What can hang from each mark:
lusif: kuguv
natov: gerak kuguv resad
resad: duson
gerak: lusif natov zupeg
kuguv: zupeg
riru: duson natov
duson: gerak kuguv

Every row comes from one small tree of marks. Brackets hold a mark, then the marks that hang from it, in alphabetical order. Every link used is in the known rows. Which tree was each row made from?
Known rows:
[lusif [kuguv zupeg]]: [-48.8  67.2  47.9  30.4  33.3 -38.5 -18.9 -10.2  -6.0  -6.7   3.8  -9.0
  16.0  24.8  18.3   6.3 -47.4 -29.2 -35.3 -12.3 -14.8  30.1 -47.0  28.7
  25.0  33.5 -55.2  15.1   8.2  -5.3 -25.4  29.6 -19.1  24.3 -10.3 -63.6]
[resad [duson [gerak [lusif kuguv] natov zupeg]]]: [ -9.4  45.5  20.6  36.0   6.4  42.8  -0.5  -9.7 -13.9 -19.0  -1.2  15.4
  60.6  11.2   0.4 -23.1   6.1 -39.8  -7.3  36.8  -3.3  19.6   4.1  -0.7
  19.9  23.0 -32.2 -22.0  14.0   4.5  23.3   1.1  -1.3 -14.0  43.2   3.6]
[duson [gerak lusif natov] [kuguv zupeg]]: [-34.2 -10.9  27.1  10.5  53.9  44.1 -10.5  -4.7 -10.2 -43.2  31.1  40.8
  45.6 -18.5  -0.2  29.5 -10.2 -35.9  15.0   5.4 -31.0  41.8  31.2  13.3
  -0.8 -13.5 -32.6 -41.9 -21.8 -17.3 -13.2 -20.7  20.3 -13.7  16.6 -11.5]
[resad [duson [gerak lusif natov zupeg] kuguv]]: [-11.8  16.3  19.2  29.6  18.9  55.5 -20.4 -12.5  -8.5 -37.0  -3.5   4.2
  51.8 -12.5  -4.5 -10.8  15.9 -44.7   4.8  33.9 -10.8  24.3  47.7  -0.8
  10.8  14.6 -18.2 -34.5  -6.2  -5.0  18.0 -11.5  14.4 -18.7  29.5   0.7]
[resad [duson [gerak natov] [kuguv zupeg]]]: [-16.0  28.7  10.8  20.2  19.9  28.8 -45.5   0.7 -34.8 -24.4  15.0   3.2
  34.7 -10.6   9.2   1.5 -12.9 -24.2  -0.9  -8.2 -34.2   0.2  48.2   0.5
   3.4  -2.6  -8.6 -14.8   5.3 -13.2  22.4 -20.1  31.4 -21.3   9.5 -21.5]
[gerak lusif [natov kuguv resad]]: [ 20.1  52.5  -6.9  47.5  -7.9   0.4  39.7 -13.7  -6.8 -52.4   7.3   6.1
  22.0   8.8   2.0  15.0 -46.0  -2.0  13.7  25.0 -10.0  19.4 -47.7   6.5
 -18.9   1.8 -28.8 -44.5  25.5 -33.4 -32.9  46.2   9.7   8.6  24.0 -12.7]
[gerak [lusif kuguv] natov zupeg]: [-31.4  68.7  43.2  36.6  37.9  17.6  28.2  -8.0  21.8 -17.0  -1.4  15.0
  61.0  13.2  -6.4 -22.7   6.1 -47.7 -33.0  39.8  -2.9  36.2 -59.0  17.7
  15.3  15.9 -61.2 -26.0   2.2  15.4 -27.6  16.6 -32.2  16.0  29.2  -6.2]
[lusif kuguv]: [-42.8  79.0  38.3  50.4  19.4 -31.9   6.6  -1.7 -20.6 -22.2  -7.1  -7.6
  -3.5   7.2  17.3  10.3 -40.3 -26.4 -42.3 -18.4  -2.9  18.9 -32.1  54.8
  10.8  28.3 -66.6   8.0  11.2  -4.8 -16.9  54.5  -1.4  27.0 -26.2 -74.9]
[resad duson]: [  0.5  71.3   0.0  64.3 -21.4 -36.4 -20.0  -1.7 -34.3 -11.3 -56.2 -46.9
  -0.7  -0.4  37.0 -14.4 -36.8 -10.7 -29.2  17.1  12.6  -7.3  11.7  21.4
  11.1  55.0 -17.3  -6.2  13.8 -16.0  25.9  48.6  11.5  19.8 -26.9 -73.0]
[riru duson [natov [gerak lusif zupeg] kuguv]]: [ -8.0  20.3  40.1  28.2  -6.0 -10.5  16.6 -34.1  16.9  26.4  -2.6 -17.5
  46.4  25.1 -10.9 -61.8 -10.1  -4.2  38.0  55.9  33.8  15.0   9.7 -49.1
   7.5  23.8 -57.8  -2.4  22.1 -37.6 -14.6  21.6 -16.0 -33.9  25.5 -26.0]
[resad [duson gerak kuguv]]: [-25.0  21.5  15.3  38.5   4.2  14.6 -34.1  -9.0 -48.0 -43.1 -13.5 -10.8
  -3.8 -19.6  18.5  11.1 -17.7 -21.9  -6.3 -12.4 -11.2   8.0  68.1  24.3
   5.0  24.4 -19.0 -12.1   6.6 -24.7  31.4  20.6  45.0  -7.0 -19.1 -56.0]
[riru [duson [gerak lusif] [kuguv zupeg]]]: [-28.6 -24.0  40.5  11.8  41.0   3.6 -29.2 -20.0   4.1  -9.2  12.3  16.1
  22.3  -1.9  13.4  -6.4 -13.9 -45.8  27.9   0.8 -14.2  27.8  47.4  -3.9
  -0.4  11.5 -33.3 -30.0 -36.7 -31.8  22.8  19.2  10.5 -14.0  15.1 -36.6]
[natov [gerak lusif zupeg]]: [-32.5  18.4  49.7  49.3  -3.5   8.8   9.0 -36.0   9.7 -19.5 -37.1  13.1
  38.0  -5.0   8.3 -22.4 -32.3  -4.3  -1.2  86.5  18.1  50.8 -12.0 -15.8
  28.9  49.1 -44.7 -13.2   3.9 -20.3 -26.2  17.3 -21.1  27.1   6.1 -38.5]
[resad [duson gerak [kuguv zupeg]]]: [-26.1  12.2  20.2  21.7  12.6  12.0 -55.9 -15.8 -34.2 -29.5  -0.1 -10.6
  20.6  -5.6  15.6  12.4 -27.7 -23.7  -0.6  -6.4 -19.8  19.9  58.8   7.5
  13.6  30.1  -8.5  -2.7   2.8 -25.3  22.5   0.6  27.6 -10.2  -8.8 -44.5]
[riru [natov [gerak [lusif kuguv] zupeg] [resad duson]]]: [  0.2  54.1  -9.2  42.5 -40.3  25.4  36.9 -47.8  -0.8 -15.1 -10.6  15.3
  71.5  63.8  -3.0 -30.1  -6.9   0.7  12.1  73.6  18.8  13.7 -30.7 -57.6
  43.5  34.7   1.6  11.8  34.3 -13.3  -2.8  20.8 -21.3 -33.2  30.9 -22.9]
[kuguv zupeg]: [-29.0  47.5  32.4  39.0  19.9 -44.3 -25.0 -11.4 -10.4 -12.3 -29.9 -26.7
  16.1   9.2  35.4  -0.2 -54.9 -13.0 -35.9  10.6   0.6  16.4 -27.7  16.0
  24.0  52.6 -33.0 -10.3   1.5 -19.5 -20.1  20.5 -10.0  33.3 -22.2 -65.8]
[riru [duson gerak [kuguv zupeg]] [natov resad]]: [-12.1  -4.9 -16.3   6.5  17.1  15.6  -5.4 -22.6  -8.2 -21.9  18.7   6.2
  32.0  39.5  14.0  -1.7  -4.9  -4.6  11.7 -19.3 -12.1 -19.8  10.9 -39.2
  15.4  -4.6  -0.7 -17.3   5.7 -26.2  16.1   5.8  20.8 -44.9   6.3 -32.2]
[natov [gerak lusif] resad]: [ -5.0  27.2  -4.7  61.2 -36.3   2.1  41.4 -42.7 -12.7 -44.3 -24.7  33.9
  15.0   8.4  18.6  15.0 -61.7  22.6  16.7  65.9   0.1  34.1 -26.3 -25.0
  12.5  23.8  -5.5 -19.7  10.7 -41.1 -17.6  54.3   4.5   8.4   5.0 -51.3]

Write each row's tree:
[-53.9 -11.1  40.3  16.5  43.3  14.4 -44.4 -14.0 -23.5 -45.3  12.6   8.9
   9.1 -16.4  16.2  32.1 -27.9 -25.6 -10.0 -23.3 -21.9  36.2  34.5  23.0
  13.6  13.1 -38.0 -14.7  -8.2 -24.3 -11.7  -6.7  26.9   2.3 -18.4 -53.1] : [duson gerak [kuguv zupeg]]
[ 13.6  48.1  -3.6  45.5   0.8  24.3  35.8 -20.9  24.8 -39.9 -28.9  10.7
  60.5  24.3  11.5 -16.5  -8.2 -13.7 -25.3  61.4  -0.7  19.8 -74.0 -23.8
  19.1  21.7 -12.7 -55.3  13.8   1.2 -27.0  18.5 -27.6  17.0  30.0   1.6] : [gerak lusif [natov resad] zupeg]
[-29.2  13.8  34.9  25.4   8.2  34.4 -47.5 -19.5 -24.2 -37.3 -19.0 -19.1
  18.7  -8.7   5.8  -7.7  -2.3 -29.7 -17.8   1.5  -4.4  15.8  50.3   2.1
  21.5  40.7 -19.4 -12.5  13.5 -12.8  16.2   1.6  19.5  -0.5  -2.8 -31.4] : [resad [duson [gerak zupeg] kuguv]]
[ 12.9  66.5  -6.3  36.6   0.3  26.9  -6.2 -12.9   1.1 -41.9 -17.1 -17.9
  40.7  21.0   3.5 -21.7  -5.2  -9.6 -40.1  14.9 -29.3  -3.0 -38.5 -25.4
  12.9  10.0   8.9 -25.5  34.4   1.7  -5.9   8.7  -6.6   3.2  18.9   1.6] : [gerak [natov [resad [duson kuguv]]] zupeg]
[ 19.9  20.6 -10.1  41.3 -49.0  10.4  -5.3 -41.7 -31.3 -53.0   3.0  -1.4
  10.4  18.4   8.3  21.8 -58.2   7.4  39.6  17.9   6.0  25.6   5.9 -21.1
  -5.5  41.2  -4.2 -28.0  40.3 -52.2   8.5  45.9  25.7  -9.5  20.2 -27.4] : [natov kuguv [resad [duson [gerak lusif]]]]
[-14.7  64.2  50.5  31.1  23.3  -3.1  -7.9   1.4   1.1 -23.6 -10.3 -34.9
  29.5  -3.5   0.2 -23.9 -27.9  -8.9 -29.4   6.1  -5.0  15.9 -43.7  12.6
   1.8  19.4 -65.1 -23.0  41.6  -7.8 -49.1   5.9  -6.8  32.3   5.4  -8.7] : [gerak [natov kuguv] zupeg]
[-10.9  -1.8  -6.3  11.1   9.6  32.6  11.8 -27.8   3.0 -26.1   2.5  -4.0
  29.3  36.2   4.2 -23.2  15.7  -6.8  -9.2  -9.6   1.0 -15.0   4.4 -39.9
  18.7   1.6 -11.7 -25.4  14.8 -16.6  11.1  10.2  20.2 -35.3  10.6 -21.7] : [riru [duson [gerak zupeg] kuguv] [natov resad]]
[ -6.4  13.3  26.2  30.3 -28.2 -17.4   5.6 -59.4   7.2 -33.4  17.9  24.5
  32.2  22.1  -4.4  19.3 -86.7  27.4  54.6  47.6 -11.2  59.8 -32.9 -52.1
   2.7  30.0 -17.7  -2.1  35.1 -58.8 -44.9  30.6 -13.0   0.5  27.6 -26.4] : [natov [gerak lusif] [kuguv zupeg] resad]
[ -5.1  41.1  30.9  31.2  24.8 -15.3  -0.7  -5.2   5.3 -19.9   9.7  -2.3
  44.1   3.1   3.2  -2.9 -46.1 -20.6  17.5  26.5  -7.7  37.7 -27.8  12.3
  -8.7  13.1 -50.6 -31.2   6.3 -27.7 -34.2  12.9 -10.1  13.8  18.2 -13.9] : [gerak lusif [natov [kuguv zupeg]]]
[ 12.0  80.3 -13.9  40.6  -4.7   2.0  18.2 -16.1   0.1 -23.0  11.5  26.4
  63.9  50.7   3.5  -2.1 -29.6 -28.1  -0.4  36.7 -28.6  20.1 -59.1 -18.7
  11.7  13.0  10.3 -14.0  10.3  -4.9   8.4  27.0 -22.9 -14.0  44.2  -3.4] : [gerak [lusif [kuguv zupeg]] [natov [resad duson]]]
[ -9.1  38.4   9.9  37.8 -27.9  16.3 -13.4 -46.9 -10.9 -38.8 -19.3   1.6
  30.8  18.4   0.0 -15.0 -36.6  16.2  -9.4  44.7 -19.0  17.1   2.0 -51.3
  24.0  30.0  14.3  10.8  42.1 -26.2  -3.9  23.7  -2.4  -2.4   6.6 -22.5] : [natov [gerak zupeg] [resad [duson kuguv]]]
[-41.6  10.6  41.2  17.2  49.2  51.9 -11.0  -2.1 -15.8 -54.2  12.9  10.2
  27.4 -26.6  -1.3   2.9   8.1 -26.2 -30.8 -11.9 -25.9  17.1  17.8  19.0
   9.6 -13.3 -51.4 -36.6   8.6  -2.6 -17.5 -22.1  28.7   4.4   3.7 -11.3] : [duson [gerak natov zupeg] kuguv]
[-25.6  69.6  29.2  36.1  39.4  -8.7  19.6  -0.8   7.4  -7.0  14.4  22.7
  53.6  17.4   1.6   1.8 -22.2 -44.0 -13.4  22.5 -19.1  31.7 -46.9  24.1
   9.3   3.5 -43.8 -15.0 -10.7   1.9 -22.9  11.8 -21.3   4.7  26.5 -23.2] : [gerak [lusif [kuguv zupeg]] natov]
[ -1.4   9.9  15.4  25.9   1.6  50.9  19.5 -32.4   3.3 -58.4  16.0  23.5
  47.0  10.9  -4.7   8.6 -18.5  -4.7  12.2  31.4  -3.4  37.9 -33.9 -22.8
   2.6   6.0 -33.5 -54.6  38.7 -24.9 -28.3   3.2   7.1   3.2  42.5  16.5] : [duson [gerak lusif [natov kuguv resad] zupeg]]
[-19.3  28.1  26.7  21.4  27.7   8.8 -16.5   1.3 -34.1 -33.1  26.5   2.6
  19.7 -11.7  11.3  13.1 -44.6   0.1   0.9 -16.8 -19.1  14.0  -1.8  13.6
  -4.6  -6.5 -54.3 -29.0  30.3 -28.8 -28.0 -11.4  32.0   5.2   9.0 -18.6] : [duson [gerak [natov [kuguv zupeg]]]]
[-31.2  32.0  26.8  27.5  36.5  31.5  12.1  -3.4 -14.2 -28.5  28.2  50.4
  50.4   7.5   5.3  18.5 -15.0 -37.3   5.1  13.5 -16.3  33.9 -17.5  22.8
  11.7  -9.5 -52.5 -28.3  -5.0  -6.2  -6.9  -2.6  10.7  -8.7  30.0 -15.1] : [duson [gerak [lusif [kuguv zupeg]] natov]]
[-36.9  39.2  71.2  33.1  -1.0 -16.7 -17.4 -34.8  -6.5 -18.6  -6.7 -19.1
  14.4 -10.8  -4.8 -18.2 -60.0  16.4   1.4  30.3   4.6  42.5 -10.1 -15.8
   8.8  37.0 -71.0  10.5  51.7 -38.4 -52.5  15.6  -6.4  27.9  -6.1 -37.6] : [natov [gerak zupeg] kuguv]
[ -0.8  25.2   5.1  20.1   4.8  21.4  -7.8 -13.7 -33.7 -50.7  30.7  15.4
  20.5   9.4  11.8  20.7 -55.4  18.4   6.9 -15.9 -27.7   8.0 -34.0 -12.7
  -7.3  -8.9 -28.3 -33.6  46.3 -34.0 -27.2  -3.1  32.8  -1.3  17.7 -11.9] : [duson [gerak [natov [kuguv zupeg] resad]]]
[ -6.8  18.1   0.2  31.4 -16.5  34.7 -22.7 -36.8 -20.0 -58.1 -14.6  -4.4
  18.7  16.1  11.6   6.3 -20.8  -4.4 -16.8   4.7 -18.5   8.6   4.8 -24.6
  23.7  32.7  13.2 -18.2  30.8 -21.8  15.1  19.7  15.0  -4.4   6.0 -21.5] : [natov [resad [duson [gerak zupeg] kuguv]]]
[-29.0  22.4  30.6  20.8  19.1  -1.9   5.2 -19.5   1.3  12.9  -8.6 -15.3
  33.7  15.3  -1.9 -53.0   5.3 -12.1  -3.0  22.8   5.8  -8.5  30.1 -33.0
  17.5  -0.4 -45.5   0.7   5.8 -14.7  -4.6   5.9   0.7 -31.1  -3.6 -39.3] : [riru [duson kuguv] [natov [gerak zupeg]]]
[ 16.1  18.2  -1.9  23.2 -24.1 -27.0  21.2 -46.4  10.5  13.3  17.1   8.2
  48.6  54.3   0.3 -27.6 -47.3  18.9  59.8  43.3   8.5   7.5 -18.4 -71.6
   4.4  12.4 -15.4  -0.3  22.5 -56.6 -11.1  32.4 -13.8 -44.5  36.2 -25.2] : [riru duson [natov [gerak lusif] [kuguv zupeg] resad]]
[ -6.3  68.5   1.6  35.6  16.1   1.8  36.2 -13.9  10.1 -33.2  21.0  38.2
  57.8  43.9   1.2  10.2 -32.1 -26.2  -7.3  27.4 -28.3  27.0 -81.7  -1.8
  14.1  -1.5 -18.2 -25.3   3.8  -4.6 -25.1  29.1 -22.5  -1.5  35.9  -7.7] : [gerak [lusif [kuguv zupeg]] [natov resad]]
[ -5.3  29.8  14.8  25.7   4.3  42.1   3.5 -18.7 -17.2 -60.0  14.4   5.5
  24.8   6.6   2.7   3.0 -33.2  12.3 -12.4   1.3 -11.1  10.1 -43.6 -21.5
   7.4   2.8 -35.6 -40.0  55.8 -25.1 -33.9  -7.6  20.5  10.0  23.0   2.8] : [duson [gerak [natov kuguv resad] zupeg]]
[ -9.2  46.8   9.3  29.9   6.7  21.0 -13.1  -4.0 -23.8 -13.0  11.7  26.2
  59.2  14.1   8.2  -1.3 -17.2 -34.9  13.5  25.3 -13.7  15.7  10.6   2.2
  13.9  15.3 -16.4 -13.7  -0.1  -7.8  29.4   1.5   5.8 -24.1  36.6 -15.1] : [resad [duson [gerak [lusif [kuguv zupeg]] natov]]]
[-13.1  13.1  28.6  14.3  12.8   3.5 -10.6 -15.9  -4.3   7.3   2.6 -31.7
  27.2  23.0   6.6 -45.8  -1.9 -10.7   7.0 -10.0  29.6 -10.9  11.5 -22.1
  10.6  22.1 -63.8 -20.1  29.3 -27.1  -1.5   4.8  12.9 -22.4  11.8 -27.4] : [riru [duson [gerak zupeg]] [natov kuguv]]
[-22.2 -16.6  24.3  13.4  31.1  35.8   7.4 -24.5   9.7  -5.9   0.8  -2.1
  44.9  16.5  -1.6 -31.7  38.8 -45.7  11.0  18.7  21.0   8.0  47.0 -20.4
  18.7  15.4 -40.8 -33.7 -20.6 -13.4  15.7   2.7   5.6 -42.1  18.7 -21.5] : [riru [duson [gerak lusif zupeg] kuguv] natov]
[ 10.9  13.4  18.1  25.5   4.0  23.2   9.6 -22.5  10.8 -18.9  11.6  10.8
  36.7  18.5   2.4 -29.8 -12.0 -14.8  19.2  23.0  -6.6  11.3 -23.5 -42.9
  -9.6   2.2 -33.2 -54.2  24.5 -27.4   3.3  16.1   3.6 -13.8  54.0  16.2] : [riru [duson [gerak lusif [natov kuguv resad] zupeg]]]
[ 18.9  56.1 -35.7  50.0 -16.8 -32.8  34.9  -9.3 -14.7  -1.6 -32.6 -33.3
  12.0  47.3  37.6 -29.5 -17.2   7.3 -15.2   4.7  16.5 -41.4 -34.0 -25.9
   9.7  22.3  -8.2 -21.9  16.9 -17.5  17.4  55.0  10.8 -16.5 -13.0 -57.1] : [riru duson [natov resad]]
[-18.0  30.6  13.5  28.9  16.0  61.9  32.5 -24.1   4.2 -53.9  21.5  50.1
  53.9  25.3  -3.1   8.4  -1.2 -23.6 -16.1  32.5 -14.1  29.5 -56.5 -13.7
  19.7  -1.7 -33.3 -45.3  20.5  -0.8 -17.5   5.9  -1.0  -2.7  46.6  11.3] : [duson [gerak [lusif kuguv] [natov resad] zupeg]]
[  0.3  52.7 -21.8  37.9 -35.5   7.2  26.4 -43.7  -9.6  -8.8   4.6  23.3
  68.6  64.0   2.4  -8.9 -33.1   7.3  28.1  58.5   1.8  14.5 -21.7 -50.4
  34.9  29.3  10.7  23.7  25.0 -22.2   3.8  20.0 -14.5 -46.3  28.8 -32.5] : [riru [natov [gerak [lusif [kuguv zupeg]]] [resad duson]]]
[ 28.7  55.8   1.5  35.9 -23.5  19.9   6.5 -30.2  15.8 -34.8  -7.9 -13.1
  60.3  28.0  -9.6 -25.4 -22.5 -10.2   9.0  52.1  -1.7  22.9 -49.5 -40.2
   4.9  33.5  -6.4 -36.9  44.5 -18.8 -14.6  22.2 -24.8  -2.3  48.0  24.2] : [gerak lusif [natov kuguv [resad duson]] zupeg]
[-18.0  -5.9  12.0  18.3  28.8  74.6  16.0 -25.7   4.3 -71.2  14.1  37.8
  46.3  -3.1  -6.8  19.9  11.4 -25.9  -2.2  23.1 -22.4  37.2  -8.3 -15.4
   7.6  -9.1 -17.6 -56.8   2.8  -9.0 -17.9  -5.9  17.8  -6.1  31.4   8.7] : [duson [gerak lusif [natov resad] zupeg] kuguv]
[-21.4  45.8  22.0  33.2  13.4 -23.8 -52.1 -11.7 -14.0 -16.3 -23.6 -36.1
  18.6   7.2  17.9  -3.0 -35.0 -25.8 -15.9  -5.8 -14.1  17.0  30.8   8.9
  14.4  46.4  -4.0   6.0  -2.4 -16.5  15.4  17.6   1.0   2.6 -19.2 -56.1] : [resad [duson [kuguv zupeg]]]
[  3.6   1.6  -2.7  29.3  19.1  31.8  22.5  -8.4 -11.8 -38.4  17.7  30.7
  14.1  -5.3   6.3  -1.3  -1.0 -24.6  22.9   1.3 -30.2  -0.1  22.1 -11.3
 -21.7 -33.7 -14.1 -57.2 -16.2 -24.8  24.5  34.1  32.0 -30.1  31.5 -11.3] : [riru [duson [gerak lusif [natov resad]] kuguv]]
[-35.1  31.9  42.0  27.1  33.4  51.7  18.3  -9.0  -0.1 -35.5  13.0  37.2
  52.0   2.8  -3.2  -4.6   8.3 -42.7 -15.7  29.5  -3.9  35.2 -26.3  10.6
  16.7   4.4 -61.0 -36.4   5.3   7.9 -16.3  -5.9  -2.6   1.9  35.3  -3.7] : [duson [gerak [lusif kuguv] natov zupeg]]
[ 13.0  82.3   0.5  43.5  -8.1  25.7  22.6 -22.1  16.5 -24.8  -2.9  16.2
  70.2  47.8  -4.0 -23.6   0.8 -33.6 -19.8  53.8 -14.9  22.4 -70.5 -26.7
  20.5  22.1  -2.7 -24.2  27.2   8.6  -1.5  26.3 -35.3  -4.1  54.1  16.6] : [gerak [lusif kuguv] [natov [resad duson]] zupeg]
[ -2.6  19.6  -2.9  37.5 -27.7   7.3  -6.2 -51.0  -4.5 -33.5  -3.8  26.2
  40.2  20.4   1.1  10.3 -50.1   8.4  38.5  62.8 -22.0  38.7  19.2 -51.3
  10.6  26.2  30.2   3.2   7.3 -42.6   6.6  29.6  -6.6 -22.9  24.2 -28.8] : [natov [gerak lusif] [resad [duson [kuguv zupeg]]]]
